Each row was made from one path, in order. Every step used is in the known rows, and no mark comes twice. Write each row's path.
Known rows
q/n/m/h/f: [-11  11  14  27 -30 -28   2 -22  24 -26 -28 -12  18   1  16  53 -50  -9
 -29  12  13  44 -29 -27]
q/j: [ 29 -15  28  24  -4 -12  -6  46  38 -44 -36 -21   0  -5  16 -17 -17 -14
 -15 -23  -4  20  -6 -22]
j/q/n/m: [-46   1  21   2 -21 -17 -10  10  25 -33 -38 -72   1  -1  13  52  -7   8
 -20  11   5  37 -28 -15]
a/h: [-16  -2  34  22  -9 -14 -15  29   7 -35 -35 -43  -4  27  21 -39 -16 -21
 -17 -42  -7  17 -17 -21]
q/n/a: [-24  23  18  17 -14 -20 -19  37  45 -56 -25 -41  13  -2  17  12 -56  17
 -22  -7   7  23 -18  -6]
q/a/h/f: [ -8   9  28  -1 -15 -27 -10  19  18 -28 -30  -9   0  29   9 -46 -15 -36
 -18 -28 -10  19 -23 -57]
q/h/f: [ 27  -7  28  24   4 -13   0  30  24 -33 -33 -18   7  11   0 -12   8 -25
 -27 -24 -10  30 -17 -43]
m/w/j/a: [ -5  15 -12  -3  -3  -1  -5  -1  25 -22 -36  10 -32 -14  37  28 -32 -16
 -24 -15  19   6 -13   7]
q/n/a/h: [-51  18  34  16 -17 -24 -21  39  29 -55 -24 -43  11  24  20 -13 -46   2
 -18 -14  -4  22 -26 -15]
m/j/q: [ -1   7   9  -9  -8  -6  -6  17  18 -18 -42 -33  -6   6  24   6 -20  -1
 -19 -22  10  23 -21 -15]
n/a/h/f: [-15  14  36   7  -3 -12 -10  39  18 -31 -28 -13  20  28  21 -38 -24 -17
 -28 -35  -3  14 -27 -14]
w/j: [  1  -2  11  16   4  -1 -16  14  29 -26 -41 -20   0  -8  25  -3 -33 -14
 -20 -29  12  -2 -16 -14]
w/j/q/n: [-34  -3   6 -22   1 -14 -13   7  31 -28 -49 -45   6 -10  24  34 -48  -6
 -18   1   8  10 -24 -31]
w/j/q: [-14  -4   7 -24   6   0 -11  14  24 -17 -51 -27  -3  -7  28   4 -19  -7
 -23 -21   7  -1 -23 -12]
w/j/h/f: [  0 -10   7  -4   8  -4 -11   2  15 -21 -38   0  20   2  24   8 -18 -57
 -23 -33   8  11 -21 -10]
m/j/a: [ 13  12  -4 -11   1  -7  -9  15  21 -25 -31  -9 -14   0  19  15 -25 -14
 -19 -30  15  25  -9 -11]
j/n/m: [-26 -10  21  20 -22  -1 -10   3  11 -20 -33 -62   1   3  20  22  18   2
 -25 -17   8  27 -27   8]
n/m/w: [-15  18  18  64 -33  -4  -5   4  20 -31 -26 -34 -24   2  27  25   4   4
 -23  -6  18  31 -19  16]
j/q/a/h: [-36   7  26 -30 -22 -24 -14  25  15 -29 -38 -28 -20  28  14 -40   2 -13
 -14 -22 -16  15 -25 -35]
n/m: [ -9   3  25  40 -16  -4 -14  18  23 -31 -30 -46  -4   2  13  15   8  -1
 -21 -18  10  26 -20   3]
m/j/f: [  3  -1  11  10   0  -7 -12   8   9 -20 -29 -37   3   6  29 -27 -23 -20
 -25 -30  16  27 -12  -1]
w/j/n: [-16 -12   7  -3  -2   2 -13   0  18 -15 -44 -36   5  -6  31   3 -22 -12
 -24 -26  10  -1 -25  -7]
a/q/n: [ -6   7  22   4 -21 -36 -14  33  26 -55 -31 -43 -11   1  30  -6 -76  -6
 -21 -17  -4  16 -18 -38]

Write each row's path
[-23  12  28   9 -24 -25 -20  24  21 -40 -28 -20 -18  28  12 -47  -8 -18
 -11 -29 -11  15 -19 -37] : q/a/h
[ 11   6  17  -7  -5 -19   3  23  16 -23 -21  20 -20   9  12  34  23 -33
 -29  -5   1  30 -31 -32] : n/m/j/a/q/h/f
[-11  11   9 -32 -19 -19 -12  22  33 -30 -38 -27 -18   4  12 -15 -10   3
 -18 -15  -7  16 -19 -28] : j/q/a
[ 30  -5  33   6  -3 -27   1  42  19 -40 -30  -4  -7  12  16 -29 -12 -29
 -31 -29 -17  16 -24 -51] : a/q/h/f
[-47   5  18 -35 -11 -15 -18  12  22 -19 -44  -9 -16  18  21 -25  -1 -21
 -12 -15  -7  -5 -31 -37] : w/j/q/a/h
[-65  13  32 -23 -15 -24 -16  39  24 -45 -34 -52   9  24  24  -2 -33   9
 -21  -7  -9  21 -33 -11] : j/q/n/a/h
[-25   8  17  13 -28 -32  -9   3  10 -37 -19 -15   8  14  28  47 -32 -46
 -20   2  12  41 -35 -25] : a/q/n/m/j/h/f
[-33  15  -3 -28 -24 -30 -10 -18  26 -31 -29  24 -21 -16  40  70 -61 -12
 -29  15  13   8 -31  -9] : w/j/a/q/n/m/h
[-27  19  16   6 -24 -10  -6  26  30 -38 -25  15 -27   0  49  -1  -9   8
 -35  -1  -1  -9 -42  13] : m/w/j/n/a/q/h
[  0  -1  -5 -25  16   0 -13  12  28 -22 -40  -5 -10 -14  24  19 -24 -21
 -22 -29  12   1 -11  -6] : w/j/a
[-25  16  10  59 -23   5  -9  -9  25 -22 -32 -12 -20  -9  35  39  -2  -4
 -22   1  26  10 -25  14] : n/m/w/j
[  1 -17  29 -21   3 -18  -6  47  20 -39 -34  -6 -14  13  17 -17   0 -37
 -13 -31 -14  21  -9 -23] : q/j/a/h
[-20  13   9  11 -17 -11  -3  12  24 -32 -25  25 -53  -6  33  46  25 -17
 -29   7   4   7 -30   4] : n/m/w/j/a/q/h
[-23   6  16  11 -17   0  -8   9  17 -13 -37 -38  -6   5  19  35  17   4
 -20  -6  17  31 -28   2] : n/m/j/q
[ 14 -15  26 -11 -37 -27  12   2  14 -17 -31  21   2  -2  39  14 -23 -21
 -34   1  -4  20 -38 -20] : a/q/j/n/m/h/f
[-36 -11  12  16 -10   8 -14  -9  17 -11 -39 -41   3  -7  26  35  15  -8
 -24 -10  18   7 -32   9] : w/j/n/m
[-56   2  24 -10  -5   1 -20  19  16 -22 -36 -20  12  17  37 -22 -12  -7
 -25 -27   3  -9 -38   9] : w/j/n/a/h
[ -9   7   6 -37 -11 -36 -11  33  24 -50 -29 -29 -22  -4  28  15 -69 -15
 -23 -17  -4  19 -13 -30] : j/a/q/n
[-42  15  26   5 -21  -6 -16  22  10 -24 -27 -29   9  31  32 -24 -14   0
 -23 -28   6  16 -36   7] : m/j/n/a/h
[-30  24   6  -4 -27  -7  -9  16  26 -29 -29   6 -22  -6  64  -6 -52  10
 -35 -11  13 -17 -38  24] : m/w/j/n/a/q
